What can hang from each mark
zofud: dozat goda korigi tanef
goda: korigi tanef vomegi zofud
korigi: goda tanef vomegi zofud
dozat: korigi vomegi zofud
vomegi: goda korigi tanef zofud
tanef: goda korigi vomegi zofud

Every row comes from one small tree of marks. Brackets hold a mark, then the marks that hang from it, in alphabetical order. Every link used is in the known rows. Which tree was each row made from?
In the rows, zero is written as 128.
Known rows
(dozat (vomegi goda)): [155 143 106 132 142 129 115 122 136 134 117 135 110 139 147 123 113 138 138 150 105 125 125 119 149 144 126 137 147 133 123 122 119 114 152 118 112 136 111 119 141 132 119 129 97 113 134 111 145 111 131 120 134 134 151 137 140 140 108 136 120 131 155 115 138 142 126 128 131 121 125 151]
(tanef (goda korigi vomegi)): [148 163 103 135 135 137 132 128 114 114 125 155 117 119 143 141 137 106 155 143 114 102 132 112 146 128 127 118 137 122 130 151 157 106 121 103 102 120 132 133 130 141 96 153 122 110 108 128 126 131 86 135 136 137 109 125 127 121 103 127 150 116 132 145 124 134 118 144 125 148 108 146]
(korigi (tanef vomegi) (zofud dozat goda)): [124 190 114 116 150 132 108 169 123 152 102 126 113 142 141 137 114 142 136 129 135 112 109 121 152 166 110 156 147 142 147 162 145 166 125 111 134 157 109 148 155 154 127 131 121 117 113 125 120 125 116 110 131 169 142 118 108 149 93 143 86 89 116 105 171 137 135 136 118 175 134 140]
(tanef korigi): [141 151 127 134 128 116 130 122 117 145 140 118 110 127 142 139 132 122 127 151 125 130 133 117 131 145 122 141 146 134 155 165 153 107 110 126 102 104 129 114 135 126 121 134 104 123 119 108 149 135 119 117 131 125 132 130 115 146 126 130 132 111 148 140 150 136 114 133 122 143 111 150]
(korigi (zofud (dozat vomegi) goda tanef)): [131 177 108 113 157 144 118 158 110 153 122 120 125 145 144 145 123 146 123 127 146 126 112 109 145 149 105 147 164 142 130 157 138 149 116 111 115 151 102 138 149 144 124 124 118 121 93 111 111 116 110 130 127 166 135 115 140 143 107 139 70 104 131 101 163 134 115 147 126 175 133 160]
(dozat vomegi): [149 151 104 138 142 128 116 129 130 136 129 135 114 139 133 127 107 134 136 148 126 127 136 129 143 147 127 136 138 121 129 129 136 122 141 128 118 135 112 120 140 113 114 127 97 116 134 98 150 120 121 121 130 130 148 127 140 148 105 131 126 119 149 109 144 142 128 120 140 132 124 150]
(dozat (korigi vomegi)): [140 162 116 145 124 135 119 144 139 135 136 119 117 158 162 143 108 130 129 146 118 122 142 126 167 163 127 136 131 137 159 150 149 109 125 146 133 136 140 134 153 121 127 117 98 120 127 112 154 123 111 123 134 115 138 136 115 155 101 136 130 126 133 120 145 143 132 134 134 154 121 156]
(vomegi korigi (zofud dozat (goda tanef))): [143 170 123 119 146 153 116 149 115 168 121 109 96 122 157 164 133 150 144 156 133 123 116 103 152 135 96 185 178 161 134 158 110 126 117 97 118 113 99 130 148 166 134 113 108 114 124 126 88 124 118 123 115 152 124 167 121 180 106 139 92 132 147 139 155 125 109 154 94 156 134 148]
(dozat (korigi (goda vomegi) tanef)): [146 157 109 157 122 133 116 136 142 139 121 129 119 149 177 136 118 131 136 146 127 118 130 120 171 171 115 134 141 152 155 145 149 122 124 133 133 147 134 144 167 137 133 140 102 125 126 116 140 105 109 113 135 128 133 131 102 152 87 136 127 105 118 116 145 141 134 146 128 159 112 165]
(goda korigi (tanef (zofud dozat))): [133 185 112 139 135 131 153 160 100 137 136 134 112 115 155 152 127 118 139 158 136 122 123 106 131 112 102 144 138 113 143 148 150 138 127 99 133 116 124 138 131 130 118 138 128 134 117 128 105 149 68 118 125 157 100 139 131 159 97 117 135 101 142 133 149 150 120 149 101 162 109 152]
(vomegi (tanef goda)): [138 160 101 123 136 113 127 143 104 151 119 140 121 123 150 101 130 125 156 130 119 117 126 127 144 130 125 142 166 136 149 139 124 111 137 108 97 104 116 111 126 157 125 139 114 147 119 116 115 131 115 133 99 125 139 145 135 132 101 145 129 119 150 134 138 131 115 124 131 133 95 137]
(korigi (zofud dozat)): [126 158 119 127 131 130 124 159 118 143 134 124 111 144 144 143 117 134 125 132 135 127 123 109 126 142 106 130 148 128 137 158 139 153 102 115 122 145 117 123 136 140 127 128 118 109 111 127 122 120 122 117 121 152 115 105 129 158 121 136 95 115 130 113 156 136 116 116 115 155 142 138]
(goda (korigi vomegi) zofud): [135 182 129 130 137 153 148 163 117 120 139 144 119 145 155 162 103 96 154 154 131 126 139 130 148 127 113 127 134 121 146 151 167 120 145 117 144 127 123 126 146 110 104 161 124 113 124 141 113 138 72 125 111 138 119 129 121 150 103 130 139 108 158 122 125 130 147 137 121 159 129 147]
(dozat (korigi zofud) (vomegi goda)): [163 158 105 139 130 136 112 121 138 121 122 122 106 157 168 142 103 147 121 164 108 128 124 110 179 170 115 127 158 153 132 141 133 124 147 123 111 143 119 129 158 140 131 124 88 109 134 114 159 105 134 107 142 124 144 131 122 158 116 132 117 139 149 113 146 148 122 134 112 129 136 171]
(dozat (korigi goda)): [146 145 116 144 122 128 118 136 142 141 135 117 113 145 162 139 124 127 122 153 119 126 138 113 161 151 117 130 144 153 153 152 135 106 110 130 117 142 134 133 150 139 133 130 94 117 116 109 142 106 113 125 129 121 127 135 113 143 109 134 129 119 123 124 142 145 114 145 127 155 116 160]
(vomegi goda korigi): [150 135 120 132 130 133 127 118 134 143 117 115 101 132 161 138 133 136 148 154 85 123 123 113 150 125 112 162 163 156 143 137 113 104 127 103 114 112 118 122 143 157 135 124 110 103 140 148 125 117 154 121 122 117 135 170 120 151 117 142 114 142 147 149 138 138 113 146 103 115 124 146]
(dozat korigi (vomegi tanef) zofud): [162 166 95 144 122 131 120 132 118 135 131 130 120 153 170 131 96 155 133 187 137 126 143 128 191 180 115 133 172 162 136 146 134 119 167 142 112 128 104 122 161 125 143 126 86 145 134 80 162 103 119 122 118 124 168 150 127 178 116 144 115 140 178 109 143 152 130 125 130 134 115 175]
(vomegi (korigi goda) tanef): [152 154 108 143 124 123 130 143 113 163 118 122 112 124 173 124 117 134 156 139 115 117 125 135 153 136 113 174 182 163 164 139 125 115 122 105 110 112 111 116 142 156 144 141 107 129 144 136 113 113 139 119 96 112 145 182 122 161 98 157 124 114 145 144 140 130 120 139 116 124 98 148]
(dozat korigi): [139 148 116 141 124 131 122 128 137 138 144 113 115 148 154 138 126 127 127 155 125 130 143 116 155 149 114 129 135 141 150 156 139 109 116 131 121 124 133 132 145 126 130 115 100 123 121 109 145 123 118 125 127 116 128 133 116 151 110 127 125 128 135 125 147 143 112 141 127 150 122 156]
(zofud (dozat (vomegi goda))): [150 150 110 135 129 140 117 131 131 143 126 122 112 137 151 142 128 137 129 151 121 117 111 106 133 146 118 143 152 127 117 141 116 124 117 118 112 145 112 131 138 139 128 112 100 111 120 107 130 113 130 121 140 157 138 137 131 158 115 138 100 115 146 111 154 140 118 129 112 148 125 149]
(dozat (vomegi (zofud (goda korigi) tanef))): [157 169 107 116 166 147 114 143 120 148 123 138 116 137 143 134 114 147 138 141 138 129 126 122 161 150 111 151 158 139 126 137 132 118 150 109 110 125 99 125 153 132 114 126 93 129 117 101 125 119 104 125 127 147 149 136 140 144 101 137 108 124 154 113 142 127 122 144 133 152 129 164]
(zofud dozat (korigi tanef (vomegi goda))): [131 168 125 145 120 156 108 159 140 158 113 101 116 152 163 144 130 134 144 130 119 112 94 110 152 176 104 166 152 132 152 150 128 136 104 135 130 152 125 160 171 147 131 99 98 123 117 123 125 120 133 115 143 150 134 149 96 168 98 154 90 84 132 105 164 137 141 149 100 177 124 166]
(vomegi (goda tanef zofud)): [129 156 120 121 144 123 137 138 120 139 111 134 109 130 156 131 126 112 155 158 108 137 122 107 139 110 111 126 159 139 132 120 115 118 165 107 131 116 109 116 139 138 120 154 128 122 124 133 93 131 98 127 104 152 122 136 139 142 103 128 117 125 163 126 133 145 132 136 116 133 116 135]
(dozat (korigi vomegi (zofud tanef))): [135 180 114 141 132 138 122 155 125 136 130 119 124 165 167 147 101 137 125 131 129 127 135 123 172 168 117 134 143 143 163 154 162 128 125 142 133 139 133 132 160 127 134 124 103 127 116 115 146 122 108 118 131 122 136 120 118 157 100 140 111 117 130 117 150 141 137 135 136 165 125 162]
(korigi (goda zofud) (vomegi tanef)): [140 179 115 133 138 131 129 177 123 148 105 155 125 146 170 124 85 116 154 129 119 116 123 131 163 149 129 142 160 149 160 130 140 122 150 137 134 152 113 106 153 139 123 175 109 126 126 126 110 110 89 123 102 141 150 141 132 143 87 159 132 101 146 110 127 132 160 117 140 154 103 140]
(vomegi (korigi (zofud dozat goda)) tanef): [140 170 111 126 131 134 129 152 104 160 121 112 109 131 165 140 122 143 149 140 129 114 117 126 151 143 99 178 185 162 153 158 126 139 116 94 111 112 101 124 141 162 144 123 122 126 135 147 104 122 142 120 99 129 141 172 121 173 107 153 92 120 144 134 157 125 111 143 98 135 120 151]
(zofud (korigi goda)): [139 141 122 138 133 136 115 145 138 152 124 114 113 134 136 129 135 120 136 138 119 129 121 112 145 151 105 140 147 145 153 151 126 117 97 130 107 137 119 142 150 134 118 120 93 113 113 120 128 109 122 130 126 126 120 143 117 136 113 140 122 94 128 119 145 143 119 150 119 162 120 161]
(tanef goda korigi): [146 160 118 124 126 112 126 109 107 135 127 128 111 113 137 133 143 119 130 154 109 117 127 102 146 144 134 135 158 135 150 170 154 99 110 118 81 105 130 113 128 157 112 148 105 121 104 98 148 136 105 126 137 126 124 127 118 128 125 127 145 112 146 151 143 138 112 134 117 145 100 150]
(goda (korigi (zofud tanef))): [134 167 116 128 143 138 141 158 106 132 142 130 119 141 154 148 123 122 136 130 136 132 136 126 137 124 102 134 144 125 149 156 163 131 118 97 124 122 127 138 142 126 116 141 121 122 110 140 120 131 101 121 119 135 112 120 121 139 110 134 119 104 133 130 136 132 114 151 123 157 127 159]
(dozat zofud): [131 142 113 124 134 121 126 152 120 143 134 137 118 144 139 128 118 137 134 162 131 134 152 119 146 140 115 123 149 140 135 149 130 123 140 136 126 129 112 119 142 126 126 135 110 125 114 101 137 113 112 137 109 139 141 122 136 148 128 139 107 138 157 117 137 148 122 116 143 145 129 138]
(vomegi goda (tanef korigi)): [151 150 118 122 130 111 132 126 111 156 114 126 108 127 178 109 135 134 145 143 101 120 109 120 147 140 117 152 181 158 154 141 115 100 147 104 90 91 113 104 136 162 138 137 109 143 128 132 124 125 140 114 109 126 152 165 118 137 118 151 120 126 163 146 140 132 111 136 108 117 92 149]
(dozat (korigi vomegi) (zofud goda)): [136 164 117 121 134 142 115 160 132 135 130 125 120 164 160 151 111 143 125 174 125 119 149 117 195 173 119 136 148 168 146 167 138 108 150 154 134 148 118 143 166 134 127 125 103 121 109 98 151 105 101 140 127 135 152 142 121 147 117 145 103 150 145 111 142 149 127 145 135 166 130 165]
(korigi (goda tanef) vomegi zofud): [127 181 116 141 139 120 116 194 120 138 100 147 110 151 166 140 77 133 135 115 116 122 122 126 154 152 128 139 154 140 165 125 152 150 140 137 148 178 120 119 154 138 117 175 119 103 122 130 118 109 89 107 124 152 128 113 137 145 87 150 127 97 118 108 136 145 161 120 141 156 118 142]
(goda (zofud korigi)): [128 161 126 123 139 143 132 140 125 142 132 122 121 136 124 139 123 101 150 158 137 139 130 112 141 133 98 122 143 133 140 154 137 125 126 126 122 116 109 124 147 115 115 134 111 121 118 123 106 133 98 135 100 133 119 126 126 152 115 123 113 105 162 114 143 137 131 132 115 157 133 145]

Which tree is each row?
[142 164 118 118 158 146 114 151 117 172 127 122 118 138 139 125 129 141 143 126 142 143 120 111 149 149 91 153 165 144 146 149 127 120 123 118 104 101 108 123 158 141 130 110 89 147 104 109 105 127 111 130 111 133 130 133 123 153 113 142 96 115 153 126 147 126 115 139 126 166 127 155]	(vomegi (zofud korigi tanef))
[131 165 118 111 157 139 121 156 127 142 122 128 115 132 137 139 138 121 144 143 123 114 131 128 155 134 112 156 134 141 145 157 139 114 133 99 126 132 117 156 145 139 105 131 122 115 109 130 120 128 98 132 130 146 134 146 115 116 93 134 119 107 123 124 145 132 112 172 123 164 122 157]	(zofud (goda (korigi (tanef vomegi))))
[128 159 114 115 155 134 121 157 124 134 119 140 113 141 134 138 117 130 137 130 131 120 129 117 145 145 109 126 139 144 135 155 143 143 126 113 121 142 109 129 140 135 108 142 130 100 112 139 118 118 109 129 119 148 126 111 141 131 111 134 100 127 123 114 145 134 117 136 127 150 142 143]	(korigi (zofud (goda vomegi)))
[132 172 104 126 141 138 126 138 103 162 126 120 137 129 145 136 151 131 133 125 140 119 113 101 132 131 117 144 164 124 133 152 138 120 98 113 99 125 123 137 138 154 130 119 112 141 77 91 103 128 101 145 130 162 123 125 133 139 103 141 87 90 136 125 157 137 116 146 131 184 103 152]	(zofud dozat (tanef goda))
[141 167 107 137 126 127 124 131 134 139 125 126 125 142 160 125 122 135 132 155 121 122 129 103 177 165 116 138 140 141 156 162 146 124 126 126 120 127 135 137 154 155 136 126 101 142 118 108 146 127 105 119 133 121 133 128 108 154 99 124 124 126 133 121 156 146 122 132 115 158 116 158]	(dozat (korigi (tanef goda zofud)))
[147 182 111 132 141 124 118 135 121 139 113 129 103 126 123 142 107 126 144 147 117 117 131 129 147 142 124 150 137 140 154 154 148 129 125 121 115 117 120 119 131 129 126 126 107 101 136 126 139 137 129 115 125 128 142 147 116 152 111 141 131 109 137 151 150 148 132 122 128 138 120 125]	(tanef (vomegi (korigi zofud)))
[127 185 108 146 149 133 144 142 101 126 114 157 119 121 141 151 109 93 172 159 150 125 127 122 132 118 112 103 136 121 127 122 159 139 168 125 153 112 105 115 144 93 102 171 148 123 130 127 83 148 58 129 100 162 111 116 151 164 81 115 129 101 162 121 131 144 157 132 131 148 109 131]	(goda tanef vomegi zofud)
[141 186 98 159 135 135 144 138 106 137 113 144 113 110 152 157 116 126 153 157 139 106 113 101 140 135 114 143 141 126 134 137 151 144 131 119 135 113 111 124 141 125 119 135 135 121 136 132 104 144 85 120 127 156 115 148 142 182 87 122 122 109 142 138 151 153 140 131 105 146 106 139]	(goda (tanef (zofud dozat)) (vomegi korigi))
[138 152 120 116 148 140 131 132 125 148 117 123 122 140 148 129 136 115 150 147 111 138 115 104 148 128 102 130 163 149 137 139 118 112 144 114 113 113 109 125 152 144 125 133 112 128 109 131 101 122 114 137 109 140 130 140 128 133 115 136 99 117 162 125 138 138 124 147 112 149 122 151]	(vomegi (goda (zofud korigi tanef)))
[142 170 110 125 143 159 133 156 115 141 129 130 116 125 158 158 150 120 146 146 142 92 111 114 140 136 106 151 149 142 123 166 135 118 110 95 113 133 109 157 141 145 107 122 130 112 101 135 99 121 98 139 132 171 123 157 123 136 99 140 98 103 126 122 148 126 103 176 104 172 114 162]	(zofud dozat (goda korigi (vomegi tanef)))
[139 145 126 116 141 138 128 132 134 140 116 126 112 139 146 131 132 112 150 157 104 132 117 103 148 130 102 128 155 148 135 140 112 111 143 115 113 120 110 122 146 145 120 133 110 114 118 138 107 120 120 131 110 136 127 139 125 137 120 132 110 126 162 125 137 138 122 138 105 138 130 145]	(vomegi (goda (zofud korigi)))
[162 166 106 138 141 140 107 127 125 147 113 133 106 134 153 135 102 154 151 151 120 124 126 124 169 163 118 164 167 143 135 134 134 128 147 112 115 125 105 117 157 146 129 131 89 121 148 108 137 119 129 107 128 126 153 146 122 175 98 139 119 130 159 122 145 129 136 122 119 129 131 154]	(dozat (vomegi (korigi (tanef goda)) zofud))
[159 185 97 128 133 146 148 136 110 115 119 164 123 107 143 140 134 120 136 159 122 91 109 74 152 143 121 125 136 123 124 176 153 127 106 104 91 124 125 128 126 169 107 140 119 116 97 126 122 137 71 135 146 161 105 123 131 139 114 120 133 122 136 141 145 144 116 122 91 167 112 145]	(tanef (goda korigi vomegi) (zofud dozat))
[126 184 112 129 142 117 112 162 121 143 105 138 114 146 141 123 98 137 145 122 130 125 125 135 151 160 115 141 139 132 160 146 159 164 140 120 137 143 118 126 151 138 130 145 116 124 131 127 136 133 120 100 120 142 143 105 111 152 93 141 111 95 126 114 158 141 147 111 133 151 129 130]	(korigi (tanef vomegi) zofud)
[157 163 104 141 135 119 124 125 112 146 125 131 115 130 150 120 108 137 141 148 130 123 125 135 150 159 126 147 161 136 142 136 139 117 147 122 102 113 107 109 140 122 125 133 97 140 140 100 149 126 126 111 122 124 163 147 133 156 105 140 130 111 164 119 146 135 129 123 129 125 102 158]	(dozat (vomegi (tanef korigi)))
[155 164 111 121 157 145 111 145 129 145 120 139 108 139 146 134 108 148 144 147 132 126 127 125 163 156 113 153 152 139 128 137 130 124 154 109 118 134 100 128 154 136 115 130 94 122 130 107 131 118 111 115 129 142 149 135 131 152 99 135 115 128 152 109 143 128 126 138 125 144 136 160]	(dozat (vomegi (zofud (goda (korigi tanef)))))
[150 188 108 121 131 140 142 152 112 125 121 154 125 117 145 138 125 125 128 153 113 97 110 79 158 142 125 141 140 119 139 174 148 125 108 111 99 134 131 125 128 177 113 135 110 121 97 120 129 136 76 132 145 153 115 128 129 137 115 126 131 123 136 134 148 146 122 118 95 171 114 146]	(tanef (goda (korigi vomegi)) (zofud dozat))
[125 179 111 136 144 120 134 160 112 149 116 131 118 124 135 129 113 124 141 143 128 130 119 108 144 135 112 146 136 120 154 135 138 140 138 131 133 120 118 127 142 126 118 127 117 139 124 116 115 147 82 122 118 141 121 134 142 157 93 125 127 106 143 119 154 158 138 128 120 155 108 144]	(goda (tanef (zofud (korigi vomegi))))
[140 169 109 139 122 125 115 143 126 139 125 127 120 155 160 137 110 145 133 177 133 127 146 123 185 174 113 132 149 155 152 161 147 127 152 146 134 133 123 139 166 130 144 128 96 138 123 91 158 116 112 120 126 132 154 133 99 165 112 140 112 125 151 118 151 156 136 131 133 159 122 156]	(dozat (korigi (tanef vomegi)) zofud)
[163 157 106 122 158 139 112 132 127 149 111 142 111 141 155 122 111 154 141 141 118 132 117 114 160 150 116 145 167 145 124 121 116 114 163 113 105 122 100 111 152 145 126 129 86 130 125 105 129 112 124 117 126 142 156 136 140 147 108 142 105 135 165 117 137 133 127 125 129 132 128 154]	(dozat (vomegi goda (zofud tanef)))
[136 171 116 140 127 143 132 161 116 129 136 128 113 144 167 152 115 130 139 137 135 123 126 129 142 146 102 146 145 121 144 155 162 153 118 98 136 143 124 147 154 134 123 142 115 118 126 139 129 126 110 102 133 146 117 119 106 162 101 135 114 94 129 113 147 130 126 146 107 157 135 164]	(goda (korigi tanef (zofud (dozat vomegi))))
[126 170 125 132 129 152 129 148 124 149 129 114 123 139 139 149 128 108 150 155 146 131 112 107 139 147 92 137 151 131 137 161 140 143 115 123 132 129 109 138 157 128 125 128 112 128 116 121 98 130 98 127 110 152 118 127 114 173 106 129 95 87 158 103 157 134 138 137 102 176 133 151]	(goda (zofud dozat (korigi tanef)))
[167 163 108 139 133 143 104 123 145 139 115 125 104 157 183 133 105 161 137 162 114 130 118 114 192 183 109 149 165 158 135 134 123 120 165 121 120 133 112 129 174 154 142 120 76 132 143 105 148 108 130 99 138 127 158 142 106 172 99 137 114 140 157 109 147 137 131 135 112 134 132 173]	(dozat (korigi tanef) (vomegi goda zofud))
[150 177 117 134 137 136 113 188 127 164 104 148 111 143 182 124 92 145 144 118 121 109 112 122 160 164 125 162 172 154 158 136 124 124 134 131 120 153 112 110 154 164 133 153 93 127 122 117 111 103 106 114 114 151 150 149 122 154 94 170 118 111 138 118 134 124 146 113 132 161 109 142]	(korigi goda (vomegi tanef (zofud dozat)))
[142 188 106 146 141 161 145 132 111 135 129 142 136 137 157 161 125 107 150 154 163 119 118 106 144 147 106 111 146 136 122 154 163 129 129 128 129 119 110 128 157 110 122 143 128 128 102 115 94 132 74 139 118 166 120 119 129 167 98 128 96 94 158 117 145 134 143 139 122 181 116 152]	(goda vomegi (zofud (dozat korigi) tanef))
[135 181 117 128 130 135 123 180 118 144 106 136 111 157 183 132 93 144 140 116 110 109 104 121 154 161 119 151 167 144 154 141 130 144 139 123 127 150 114 115 148 161 135 140 117 118 124 144 119 117 129 108 116 152 145 134 127 158 107 164 94 120 141 113 147 131 143 112 115 143 126 140]	(korigi (vomegi goda tanef) (zofud dozat))
[133 168 118 132 143 126 127 163 129 140 105 143 114 146 161 128 101 131 145 132 99 117 120 117 154 141 132 144 137 129 152 122 131 119 158 135 139 137 123 119 146 138 116 140 114 122 128 130 127 129 104 121 127 142 142 140 139 141 94 145 125 128 140 122 138 147 148 120 131 140 114 136]	(korigi (vomegi (goda (tanef zofud))))
[154 158 107 126 150 137 123 123 127 135 115 140 120 141 146 126 111 130 144 152 116 131 122 116 154 141 119 131 158 138 123 123 127 115 162 118 117 130 103 116 147 127 120 140 102 122 127 109 130 116 116 125 122 141 152 132 144 143 105 133 110 122 165 111 138 140 137 129 129 132 121 152]	(dozat (vomegi (goda (zofud tanef))))
[140 180 109 137 123 131 121 153 122 132 124 127 116 158 170 136 100 137 133 138 120 117 131 125 176 168 121 135 153 147 163 154 152 125 134 137 120 136 132 125 151 144 132 132 105 128 124 120 146 121 111 116 121 117 137 131 118 158 103 145 125 125 135 121 147 139 132 126 125 149 119 155]	(dozat (korigi (vomegi (tanef goda)) zofud))
[139 171 118 146 124 146 104 153 136 163 112 106 116 133 147 142 137 127 137 139 130 111 98 107 146 169 103 162 153 140 151 161 129 139 85 128 114 156 121 160 163 149 132 109 89 118 111 110 121 113 122 115 142 157 127 148 93 159 102 150 101 59 122 112 168 145 133 152 103 188 115 161]	(zofud dozat (korigi goda (tanef vomegi)))
[142 165 117 143 114 144 122 148 130 148 132 112 115 151 176 148 127 135 129 149 124 110 116 109 149 158 117 148 153 140 143 155 127 118 110 130 121 138 127 137 147 148 140 108 103 125 115 113 129 118 124 122 135 144 134 147 112 165 108 147 104 114 137 118 155 138 122 137 111 162 116 154]	(zofud (dozat (korigi (vomegi goda tanef))))
[153 169 111 152 135 152 121 139 124 145 118 140 106 130 165 151 117 141 160 141 137 109 116 117 146 160 107 153 151 143 132 146 146 137 124 114 127 116 110 123 158 138 129 130 113 116 138 134 112 125 119 111 126 145 131 142 112 184 98 141 106 121 140 134 143 124 133 129 112 146 128 142]	(goda (vomegi (korigi tanef) (zofud dozat)))
